Known rows, with every step that occurs:
nitilam-dage-ruro-pozov-lumo: [ -2   3 -42   8 -18 -39   5 -29   6  25  20  39 -46 -65 -14 -22 -48  -3
  -7  13 -23   5  -8]
donaki-pira: [ 24  39 -11  48 -20  -4 -13  11  11  19   5 -36 -17  44   6 -26   7 -14
   0 -16 -26   5  -4]
kato-barezu-ruro-pozov: [  5  14 -25 -32 -55  -9  24  -8   8 -31  -4 -36 -47   9 -16   5  26   8
  -4 -27  24 -15   9]
nitilam-ralo-pira: [ 18  44 -46  -1 -17 -47  15  10 -16   2 -47 -23 -21  35   7 -17 -25  24
  36 -18 -20 -41 -38]
beru-pozov-ruro-barezu: [  2 -31  25  41 -47   9   7  17 -18 -63 -16  -2 -12 -26  -9  -6  25  32
  -4  19 -20  15  21]
kato-barezu-ruro: [-18  12 -34 -33 -22 -22  23   2  26 -34  14 -31 -56  31   6   9  11  13
   4 -13  23 -14   7]
barezu-ruro-dage-nitilam-ralo-pira-donaki: [ -7  46 -55   5  16 -38 -11  -5   7  -8  14  19 -27  27 -16   1 -41  43
  22 -82  16  30  -2]
donaki-beru-pozov-lumo: [  1  16 -48   4 -12  -6  17 -30  61  -6 -44   3 -27 -65  -9  23  50 -14
  -1  30 -24 -12  20]
pira-donaki-beru-pozov-ruro-dage: [  1  15 -22 -17  -3  28   6 -39  62 -25  11  25   4 -40 -34 -13 -31  -1
  -3   3   4  26 -11]
barezu-ruro: [ 11   1 -32   6  -4 -28   3  -4   4 -16  10 -14 -16  34  -7  14  16  51
   3 -44  15  30  -1]
ruro-dage-nitilam-ralo: [-25  43 -13 -15  -1 -14 -16  13 -20  14  -9  51 -11 -34 -19   3 -45  -9
   8 -40  -8   7  38]
ralo-pira-donaki-beru-pozov-lumo: [  9  33 -57  27  30 -10  13 -39  70 -12  -9 -17 -30  -7  12  -9   3 -17
  28  11  -5 -27 -39]
pira-donaki-beru-pozov: [ -4   3 -28  -2  19  35  14 -37  53   3   2 -12   4 -27 -18 -20  -6   7
  -7  12   2  14 -21]
pira-donaki-beru: [-28  16 -30 -18  26  33   7 -43  49  15  12  -2   6  -9 -17 -16 -12 -12
  -4  13  12  -2 -29]
dage-nitilam-ralo-pira: [-33  31 -35  33   4 -36  -7  11 -46  10 -32 -22 -40  39  31   4 -13  10
  16 -18   0 -24  12]
donaki-beru: [-13  27 -31 -16   0   8  18 -39  29  11 -24   4 -17 -23   1  22  24 -29
   4   2   2 -18  10]
ralo-pira: [ 25  25 -18  29  17 -23  12 -12   8 -13  -7 -17 -26  31  35   3  -3 -16
  38 -21   4 -28 -25]
dage-ruro: [-49 -30  -5  23 -10 -16   8 -16 -10   4  49 -10 -21   6   7  -9 -28  19
   1  18  -3  30  -9]
ruro-dage-nitilam-ralo-pira: [-13  54 -22   1   7 -28 -11   7 -16   8 -14  43 -25 -19   0   5 -48 -16
  27 -49  -7  -9  23]
kato-barezu: [-26  11  -7 -38 -19  -2  21   5  23 -22   5 -20 -43   4  12  -4  -2 -27
   2  24  13 -36   7]
pozov-lumo: [-22  12 -32  -3  -8 -27 -20   5  43  -3  -7  18 -13 -32 -18   5  23 -14
  -7  41 -21 -20   2]
nitilam-dage-ruro-pozov-beru: [  6  -4 -31   1 -29  -7   8 -58   1  13   1  37 -32 -58  -4 -28 -49   2
  -1 -18 -29  17  -6]
donaki-pira-ralo: [ 35  56  -9  40 -52  10 -16   3  11  23   6 -46  -3  12 -29  -8 -24  -5
 -18 -27 -30   8 -12]

Rows:
[ 22  27 -28 -16  -2 -26  -3  -5  22 -17  20  36  -9  -8 -27  18 -15  32
  12 -73  11  41  11]  barezu-ruro-dage
[-13  -6 -36   9  20 -39  13 -23   3  22  42  38 -45 -25  19 -20 -76   9
   5   6 -14  18 -12]  nitilam-dage-ruro
[  2  37 -31  31  19  -2   5 -43  41 -34   8   7 -36   3  17   2 -31 -22
  30 -23  14   0 -11]  ralo-pira-donaki-beru-pozov-ruro-dage-nitilam
[ 19  44 -65   0  -5 -23  25 -13  20   1 -49 -32 -16  14  -4 -29 -28  30
  30  -9 -20 -28 -50]  nitilam-ralo-pira-donaki-beru-pozov
[-25  26 -37 -11  -9  14   0 -28  33 -16  -6  17  -8 -28 -32 -15 -40  14
  -7  -1   0  21   2]  pira-donaki-beru-pozov-ruro-dage-nitilam-ralo
[ 10  44 -43  11 -35 -25  17 -30  18 -37 -49  12 -46 -28   3  27  -3  -7
  22 -21 -11  -5  28]  donaki-beru-pozov-ruro-dage-nitilam-ralo-pira
[-44 -11 -21  24  21 -21  15 -11 -21  25  36  45 -46 -44  19 -31 -52   4
   8  13 -25   1  -7]  nitilam-dage-ruro-barezu
[ 32   4   9 -13 -74  51  -7 -55  -3 -14 -61  -3  22 -50 -35 -13  43 -12
 -10 -37 -24  -2  10]  ruro-pozov-beru
[  9  20 -23  24  37  -3   5 -21  28  -8  18 -20 -10  39  20 -25 -30  -7
  28 -11  10 -19 -53]  ralo-pira-donaki
[-32  28 -49  36 -16 -25  -1 -14 -16 -21 -33 -26 -46  32  16  -1 -20  21
  10  -5   3 -10   5]  dage-nitilam-ralo-pira-donaki-beru-pozov-ruro
[-41 -11  27  16 -48   5  -9  11 -31 -53   4  17 -10   2 -12  -5  17   5
   0  21  -8 -11  11]  pozov-ruro-barezu
[-24 -28   0  12 -71  25   3 -60 -12  -8  -1 -13  -5 -33 -23 -20   5   9
  -8 -11 -21  30   0]  dage-ruro-pozov-beru
[ 20  13 -14  25 -30 -20  -8   4   6 -58 -10  11 -22  -8 -13 -10 -51  31
  13 -19  -8  28   6]  beru-pozov-ruro-dage-nitilam-ralo-pira-donaki
[ 16  40 -61  -2 -29 -32  19 -15  17 -29 -45 -28 -23  26  -9 -23 -34  35
  29  -3 -16 -24 -48]  nitilam-ralo-pira-donaki-beru-pozov-ruro
[-18 -26   6  23 -52  -1   9 -27 -33   9  27 -19 -13 -21 -23 -14  -8  13
  -9  -1  -2  27  -5]  dage-ruro-pozov
[-21  16  15  -2 -33 -14 -29  -2  -9 -52  23  54 -19  -8 -15  21 -39 -14
  -3 -18  13  26  42]  pozov-ruro-dage-nitilam
[ 24  57 -57 -15 -26 -31  16 -15  30 -29 -38   3 -18   2 -22 -23 -54  21
  35 -21 -18 -17 -40]  nitilam-ralo-pira-donaki-beru-pozov-ruro-dage
